What can hang from each mark
J546: J673 J808
J673: J213 J546
J312: J290 J673
J808: J213 J546 J886
J290: J312 J886
J886: J290 J808 J972
J213: J673

In the rows, 128 means zero.
Known rows, with every way that one mark hangs from another
{J808 {J213 J673} J546 {J886 {J290 J312} J972}}: [128 136 110 146  90 126 147 140 208 110 104 103 145 151 142 162 124 121
 100 105 134]
{J808 J213 {J546 J673} {J886 J290 J972}}: [160 120  91 154 123 125 161 127 202  87  91 124 136 135 153 119 118  79
  98 129 157]
{J808 {J213 J673} J546 {J886 J290}}: [113 115 105 165  77 125 145 111 207 111 115 123 152 169 151 176 121 105
 134 146 128]
{J886 {J290 J312} {J808 J213} J972}: [148 161 138 112 138  86 122 143 139 120  77  87 139 122  99 121 160 177
  74  86 116]
{J290 {J312 J673}}: [108 132 151 110 108 121 105 143  78 193 150 145  71 150  76 163 116 179
 141 148 124]
{J886 {J290 J312} {J808 {J213 J673}} J972}: [112 156 144 124 137  92 111 151 162 131  73  85 182 106 100 142 152 171
  91  91 126]
{J290 {J312 {J673 {J546 {J808 J213}}}} {J886 J972}}: [153  97  97 133 140 151 136 133 113 133 175 150 104 109 150  55 132 150
 108 127 122]
{J290 {J312 J673} {J886 J972}}: [161 140 119  97 127 132 116 178  93 147 149 121  86  98  95  94 105 164
 125 103 122]
{J886 {J290 J312} {J808 {J213 J673} J546} J972}: [125 140 140 147 116  89 126 150 194 116  68  84 172 102 119 130 166 177
  75  90 120]
{J290 {J312 {J673 J546}} {J886 J808 J972}}: [162 144 147 113 151 129 106 167  57 174 138 127  91  92  99  57 152 173
 119  90 103]
{J808 {J546 {J673 J213}}}: [109 108 157 131 122 127 158 105 129 120 148 145 104 120 140 136 126 111
 161 175 148]
{J808 J213 J546}: [129 108 131 155  81 113 143 101 178 115 141 134 127 149 144 135 124 158
 134 159 112]
{J546 J673}: [115 128 148 110 133 103 118 125 118 144 137 138 133 123  93 158 106 124
 174 173 139]
{J213 {J673 {J546 {J808 {J886 J972}}}}}: [117 124 119 129 128 161 112 114 134 130 163 149 183 147 159 150  92  46
 180 142 130]
{J886 J290 {J808 {J213 J673} J546} J972}: [133 130 116 160 118 103 117 142 206  93  65  94 198  93 142 110 154 142
  86 102 126]
{J213 {J673 {J546 {J808 {J886 J290 J972}}}}}: [122 129  82 116 132 166 107 133 140 107 131 122 178 146 165 149 106  28
 151 124 134]
{J213 {J673 J546}}: [ 82 120 151 122 111 143  89 117 115 156 157 128 150 142 132 152 110 112
 190 166 108]
{J886 J290 {J808 {J213 J673}} J972}: [121 144 123 139 138 106 103 138 174 104  69  95 206  97 123 125 141 139
 103  99 132]
{J808 {J213 J673} J886}: [ 98 117 144 151  97 130 139  97 171 146 149 153 166 173 126 189  96 116
 180 163 127]
{J312 {J290 {J886 J972}}}: [166 132 107 105 136 135 130 144 128  82 171 126 115 109 125 127  60 163
 150 118 116]
{J213 {J673 {J546 {J808 {J886 {J290 J312}}}}}}: [ 96 128 125 107 113 130 124 124 118 154 154 126 132 177 128 200 128  79
 164 144 119]

Rows
[132 115  76 124 148 205 133 108  73 120 150 158  89 157 186 103 121  24
 120 125 153]  {J312 {J673 J213 {J546 {J808 {J886 J290 J972}}}}}
[152 156 176  91 124  73 132 150  98 147 142 113 109 112  63 135 147 201
 155 109  89]  {J290 J312 {J886 J808}}
[141 109 108 159 106 108 166 108 193 110 110 137 119 159 139 152 127  96
 120 157 145]  {J808 J213 {J546 J673} {J886 J290}}
[137 150  98  94 126 133  95 173  95 150 102 100  83 126  96 128 118 144
  90 103 138]  {J886 {J290 {J312 J673}} J972}
[164 135 142 133 143 107 136 157 113 147 122 132 114  88  91  70 149 210
  93  91 117]  {J290 {J312 J673} {J886 {J808 J213} J972}}
[ 85  95 138 142 139 189 129  84  40 162 200 182  42 162 157 142  95 146
 153 172 130]  {J312 J290 {J673 J213 J546}}
[137 130  91 105 142 184 140  95 100  86 149 132 117 160 189 118 120  16
 133 118 137]  {J673 J213 {J546 {J808 {J886 J290 J972}}}}
[136 131 171 132 157 115 150 124 127 109 107 137 147  83 131  91 147 118
 127 124 148]  {J886 {J808 {J546 {J673 J213}}} J972}
[121 127 152 128 143  99 154 117 125 110  92 118 115 105 122 127 173 117
 120 139 142]  {J886 J290 {J808 {J546 {J673 J213}}}}
[ 84  81 122 140 149 186 141  76  52 149 213 199  64 158 170 149 101 129
 153 183 138]  {J312 J290 {J673 J213 {J546 J808}}}
[ 86 107 134 122 120 136 100 111 124 144 172 144 176 137 143 161 117  94
 191 174 115]  {J213 {J673 {J546 J808}}}
[113 118 130 158 116 165 121 101 154 138 144 143 174 158 167 127  96  78
 159 137 126]  {J808 {J213 {J673 J546}} {J886 J972}}
[156 169 119  98 141 100  95 154 118 105  75  89 156 105 103 118 136 126
 104  89 121]  {J886 J290 J808 J972}
[181 115 138 158 148  86 159 137 187  87 108 125 165  58 125  50 150 160
 112 116 132]  {J290 {J886 {J808 J213 {J546 J673}} J972}}
[110 124 141 149 133 113 113 128  81 188 105 129  77 146 106 115 185 185
  83 126 110]  {J886 {J290 {J312 {J673 J546}}} {J808 J213}}
[107 149 159 105 139 121 129 136  52 169 108 125  64 135  87 146 170 168
 101 112 133]  {J886 {J290 {J312 {J673 J213}}} J808}
[153 151 113 129 140 102 113 131 152  99  72  98 165 112 120 101 145 143
  82  98 122]  {J886 J290 {J808 J213} J972}
[113  92 124 134 143 189 145 100  47 137 211 176  34 131 159 109  95 152
 162 158 119]  {J312 {J290 J886} {J673 J213 J546}}
[130 138 117  85 160 137 169 125 113 105 132 131 112 140 128 162 122  51
 125 120 174]  {J546 {J673 J213} {J808 {J886 {J290 J312} J972}}}
[163 149 149 132 114 100 114 140 142 114 101 118 158 105 114 106 135 150
 120 106 109]  {J886 {J808 J546} J972}
